Each row comes from the steps of one path. Every step used is in the known rows, and no mark comes twice. Write the path behind each row, first mark first.
Known rows
q -> u -> p -> y -> r: [.06 .04 -.04 .14 .01 .03 -.10 .01 .08 -.05 .04 .23 -.01 -.08 -.13 -.24 .03 -.23 .03 .03 -.09 -.01 -.10 .07]
y -> r -> q: [-.11 .09 .01 .03 .01 -.02 .01 .05 .07 .02 -.02 .27 .02 .08 -.09 -.13 .06 -.10 -.05 .08 -.06 .00 -.05 .00]
y -> r -> u: [-.02 .02 -.06 .07 .02 -.03 -.08 -.05 .10 .03 .06 .32 .02 .06 -.08 -.12 -.04 -.08 -.01 .03 -.03 .01 -.06 .03]
p -> r -> y: [.05 .05 -.01 .07 -.04 .00 .15 .04 .01 -.10 -.01 -.01 .02 -.06 -.12 .04 .05 .03 -.12 .07 .01 .04 .06 .00]
p -> q: [.01 -.01 -.14 -.05 -.02 -.16 .04 .02 -.05 -.02 .01 .18 .00 .00 -.04 .04 .02 -.06 .06 .02 .01 .01 .05 -.04]
u -> p -> r: [.03 .04 -.02 .00 -.06 -.08 .11 .01 .01 -.07 .04 -.22 -.03 -.07 -.15 .00 .07 -.07 -.10 .01 .01 .02 .06 .01]
u -> p -> y: [.10 .04 -.03 .04 -.01 .06 -.04 .07 .00 -.10 .05 -.08 -.04 -.13 -.08 -.10 .04 -.14 .03 -.05 -.04 -.01 -.02 .07]
u -> p: [.05 .00 .02 .02 -.03 .01 .00 -.01 .02 -.09 .04 -.04 -.04 -.04 -.08 -.07 .03 -.04 -.05 -.01 -.02 .00 -.02 .05]
t -> q -> y -> r -> p -> u: [.03 .22 -.08 .04 -.07 -.12 .05 -.07 .11 -.07 -.02 .34 .03 .07 -.20 -.10 .06 -.09 -.02 -.06 -.01 .04 -.10 -.05]
u -> p -> q: [.06 -.02 -.11 -.04 -.05 -.14 .06 .00 -.03 -.11 .06 .14 -.03 -.05 -.14 -.02 .05 -.10 .01 .02 -.01 .01 .03 .00]
u -> p -> q -> r -> y: [.08 .00 -.18 .05 -.02 -.10 .02 -.06 -.03 -.27 .08 .26 -.01 -.10 -.27 -.05 .12 -.10 -.09 .02 -.01 .02 .04 .00]
q -> r -> u: [-.07 -.03 -.19 .07 .02 -.07 -.12 -.10 .04 -.10 .07 .23 -.02 -.01 -.05 -.06 .03 -.05 -.08 -.04 -.01 -.02 .01 -.04]
t -> q -> r -> u -> p -> y: [.01 .05 -.22 .06 .00 -.09 -.13 -.05 .04 -.33 .10 .36 -.06 -.11 -.14 -.17 .06 -.13 -.08 -.13 -.06 -.03 -.15 .03]
t -> q -> r -> p: [.00 -.03 -.10 -.06 -.03 -.11 -.07 -.11 .02 -.15 .01 .33 .00 .01 -.07 -.04 .04 -.03 -.07 -.12 .00 -.05 -.10 .01]
t -> q -> r: [-.08 .02 -.11 -.05 .02 -.10 -.03 -.09 -.04 -.17 .01 .18 .01 .00 -.10 -.02 .06 -.01 -.05 -.08 .00 -.03 -.11 -.04]
q -> r: [-.05 -.01 -.10 .00 .03 -.05 -.07 -.06 -.03 -.05 .04 -.03 .00 -.03 -.08 .00 .05 -.07 -.03 -.04 .01 -.02 .03 -.03]
y -> r -> m: [.04 .05 .05 .02 .05 -.09 -.02 -.10 .00 .07 .01 .04 .01 .06 -.16 -.02 -.01 -.10 -.02 .02 .01 .01 -.07 .10]
r -> q: [-.10 .04 -.01 .03 -.02 -.02 .03 .05 .04 -.07 -.04 .21 -.02 .03 .01 -.05 .06 .00 -.08 .04 -.04 .00 -.01 -.03]
y -> r: [-.01 .03 .03 .00 .03 -.01 -.02 -.01 .03 .08 .02 .06 .04 .04 -.10 -.07 -.01 -.09 .04 .04 -.01 .00 -.05 .03]
r -> p -> q -> t: [.14 .01 -.22 -.03 -.08 -.28 .06 -.11 -.02 -.10 -.05 .41 -.02 -.03 -.10 .06 .05 -.08 -.01 -.03 -.01 .00 .00 -.02]
t -> q: [-.03 .02 -.01 -.04 -.01 -.07 .05 -.03 -.01 -.12 -.03 .19 .01 .03 -.02 -.01 .00 .05 -.02 -.04 -.01 -.01 -.13 -.01]
q -> r -> y: [.01 .02 -.07 .09 .03 .03 -.04 -.05 -.01 -.16 .02 .09 .02 -.06 -.14 -.02 .07 .00 -.10 .01 .00 .00 .01 .00]
y -> r -> p: [.07 -.01 .03 -.01 -.02 -.02 -.07 -.03 .10 .10 .02 .22 .02 .05 -.09 -.08 -.02 -.12 .02 .00 -.02 -.02 -.04 .07]
q -> y -> r -> p: [.11 .12 -.05 .05 -.03 -.02 -.06 .00 .13 .08 -.01 .26 .01 .01 -.17 -.09 .02 -.14 .00 .08 -.02 .00 -.03 .01]
p -> q -> y -> r -> u: [.03 .14 -.27 .07 -.02 -.20 -.01 .00 .09 -.02 .05 .55 .00 .02 -.21 -.07 .03 -.16 .02 .13 -.03 .04 -.01 -.09]
r -> u: [-.01 -.02 -.07 .07 -.01 -.04 -.06 -.04 .07 -.05 .04 .25 -.03 .02 .03 -.05 -.03 .01 -.05 -.02 -.02 .00 -.02 -.01]
q -> u -> p: [.01 -.03 -.01 .12 -.04 .00 -.04 -.08 .06 -.14 .01 .19 -.04 -.03 -.04 -.15 .03 -.02 -.09 .02 -.05 .00 -.05 .01]
q -> y: [.05 .12 -.09 .06 -.01 .01 .01 .04 .04 -.03 -.03 .05 -.01 -.04 -.09 .00 .05 -.02 -.03 .07 -.01 .02 .01 -.06]

Write each row's path
[.04 .06 -.03 .02 .05 .03 -.07 .09 .02 .08 .03 .05 .03 -.05 -.09 -.10 .00 -.20 .11 .00 -.04 -.01 -.05 .05] : p -> y -> r
[.04 .03 -.07 .09 -.03 -.02 -.04 .00 .03 -.26 -.02 .38 -.04 -.09 -.04 -.20 .03 -.06 -.03 -.05 -.08 -.03 -.17 .03] : t -> q -> u -> p -> y
[.07 -.01 -.19 -.01 -.01 -.27 -.02 -.15 -.09 -.17 .09 .11 -.06 -.06 -.25 .01 .10 -.17 -.08 -.05 .02 .01 .03 .03] : u -> p -> q -> r -> m
[.03 .06 -.11 .08 .04 -.01 -.12 .04 .10 .03 .07 .30 .00 -.03 -.06 -.16 -.03 -.18 .07 -.01 -.06 -.01 -.07 .05] : p -> y -> r -> u
[.10 .15 -.17 .02 -.03 -.15 .04 .03 .03 -.06 .04 .24 -.01 -.05 -.33 -.08 .09 -.22 .02 .12 -.03 .04 .00 -.03] : u -> p -> q -> y -> r
[.04 -.09 -.17 .03 -.09 -.20 -.05 -.05 .06 -.03 -.02 .60 -.02 .02 .03 -.05 .00 -.06 .02 .02 -.03 -.02 .00 -.05] : r -> p -> q -> u
[-.05 .12 -.09 .06 -.02 -.13 .10 -.05 .01 -.16 -.11 .28 -.02 .01 -.06 -.02 .12 -.01 -.15 .02 -.07 .01 -.04 -.04] : r -> q -> t
[.10 .08 .00 .03 .02 .04 -.07 .07 .03 -.01 .07 -.01 .00 -.10 -.18 -.17 .03 -.23 .06 -.01 -.06 -.01 -.07 .10] : u -> p -> y -> r
[-.06 .17 -.09 .09 -.03 -.02 .04 .08 .07 -.09 -.07 .26 -.03 -.01 -.07 -.05 .11 -.02 -.11 .11 -.05 .03 .00 -.10] : r -> q -> y
[-.04 .02 -.12 .05 -.04 -.11 .06 -.01 .05 -.03 .05 .09 -.02 -.01 -.02 .01 .01 -.02 -.09 .01 .01 .02 .06 -.04] : p -> r -> u
[-.16 .04 -.09 .10 -.06 -.13 .10 .04 .05 -.09 -.07 .30 -.02 .02 .02 -.07 .10 -.03 -.16 .09 -.04 .01 .02 -.10] : p -> r -> q -> u
[.05 .20 -.04 .04 .02 -.13 .05 -.09 .02 -.09 -.05 .28 .01 .04 -.25 -.05 .04 -.07 -.07 .05 -.01 .03 -.17 .03] : t -> q -> y -> r -> m
[-.02 .04 -.08 .05 .01 -.01 .01 -.07 -.01 -.29 .00 .31 .03 -.03 -.15 -.04 .08 .05 -.12 -.03 -.01 -.01 -.11 .00] : t -> q -> r -> y
[.10 .06 .01 .09 -.07 .02 .15 .01 .03 -.19 .03 -.05 -.01 -.09 -.20 -.02 .10 -.01 -.17 .06 .00 .04 .05 .04] : u -> p -> r -> y
[.10 .04 -.27 .07 -.07 -.28 .05 -.15 .00 -.27 .03 .46 -.06 -.05 -.18 -.04 .06 -.09 -.11 -.01 -.05 .03 -.02 -.01] : r -> u -> p -> q -> t
[-.08 .21 -.15 .07 -.06 -.09 .15 .11 .05 -.08 -.07 .11 -.03 -.03 -.12 .01 .15 -.05 -.15 .12 -.02 .04 .07 -.13] : p -> r -> q -> y
[-.01 .13 -.01 .07 .01 .04 -.04 .12 .08 -.07 .02 .20 -.02 -.06 -.16 -.22 .09 -.24 -.03 .03 -.10 -.01 -.08 .07] : u -> p -> y -> r -> q
[-.03 .03 -.07 .05 -.08 -.15 .12 -.06 .02 -.25 -.02 .22 -.03 -.03 -.11 -.10 .07 .00 -.15 .01 -.03 .00 -.10 -.03] : t -> q -> u -> p -> r
[.14 .17 -.15 .05 -.01 -.23 .04 -.07 .00 -.08 .04 .22 -.04 -.03 -.36 -.04 .09 -.22 -.04 .11 -.01 .05 -.03 .03] : u -> p -> q -> y -> r -> m
[.02 .03 -.01 .02 -.08 -.06 .00 -.07 .04 .01 .02 .07 .01 .05 .01 -.01 .02 -.04 -.02 -.13 .02 .01 .07 -.01] : r -> p -> u
[-.01 .00 -.06 .09 -.07 -.10 .07 -.04 .04 -.12 .01 .03 -.03 -.06 -.09 -.08 .07 -.05 -.12 .05 -.01 .01 .02 -.03] : q -> u -> p -> r
[.00 .02 -.08 .02 .05 -.13 -.07 -.15 -.06 -.06 .03 -.04 -.02 -.01 -.11 .04 .05 -.06 -.09 -.06 .03 -.01 .00 .03] : q -> r -> m
[.00 .18 -.06 .01 .01 -.07 .04 .00 .05 -.07 -.04 .30 .04 .03 -.22 -.09 .04 -.07 -.01 .07 -.03 .02 -.16 -.03] : t -> q -> y -> r
[.04 .18 -.12 .11 -.03 -.08 -.02 -.07 .15 -.23 .03 .50 -.03 .00 -.27 -.21 .04 -.09 -.11 .05 -.07 .02 -.19 .01] : t -> q -> y -> r -> u -> p
[.11 .12 -.19 .03 -.06 -.13 .06 .03 -.01 -.15 .02 .19 -.05 -.09 -.23 -.01 .10 -.12 -.02 .08 -.01 .04 .03 -.06] : u -> p -> q -> y
[.03 .07 -.05 .09 .00 -.03 -.06 .01 .07 -.18 .01 .42 .00 -.05 -.14 -.27 .03 -.16 .01 -.01 -.10 -.02 -.22 .06] : t -> q -> u -> p -> y -> r
[.03 .02 -.03 .10 -.01 -.04 -.07 -.07 .12 -.06 .10 .27 -.02 .02 -.15 -.20 -.01 -.12 -.06 .02 -.06 .01 -.07 .08] : y -> r -> u -> p
[.04 -.07 -.15 .02 -.06 -.19 -.06 -.07 .09 .04 .00 .64 .02 .06 -.09 -.12 -.01 -.16 .06 .06 -.04 -.02 -.04 -.01] : y -> r -> p -> q -> u
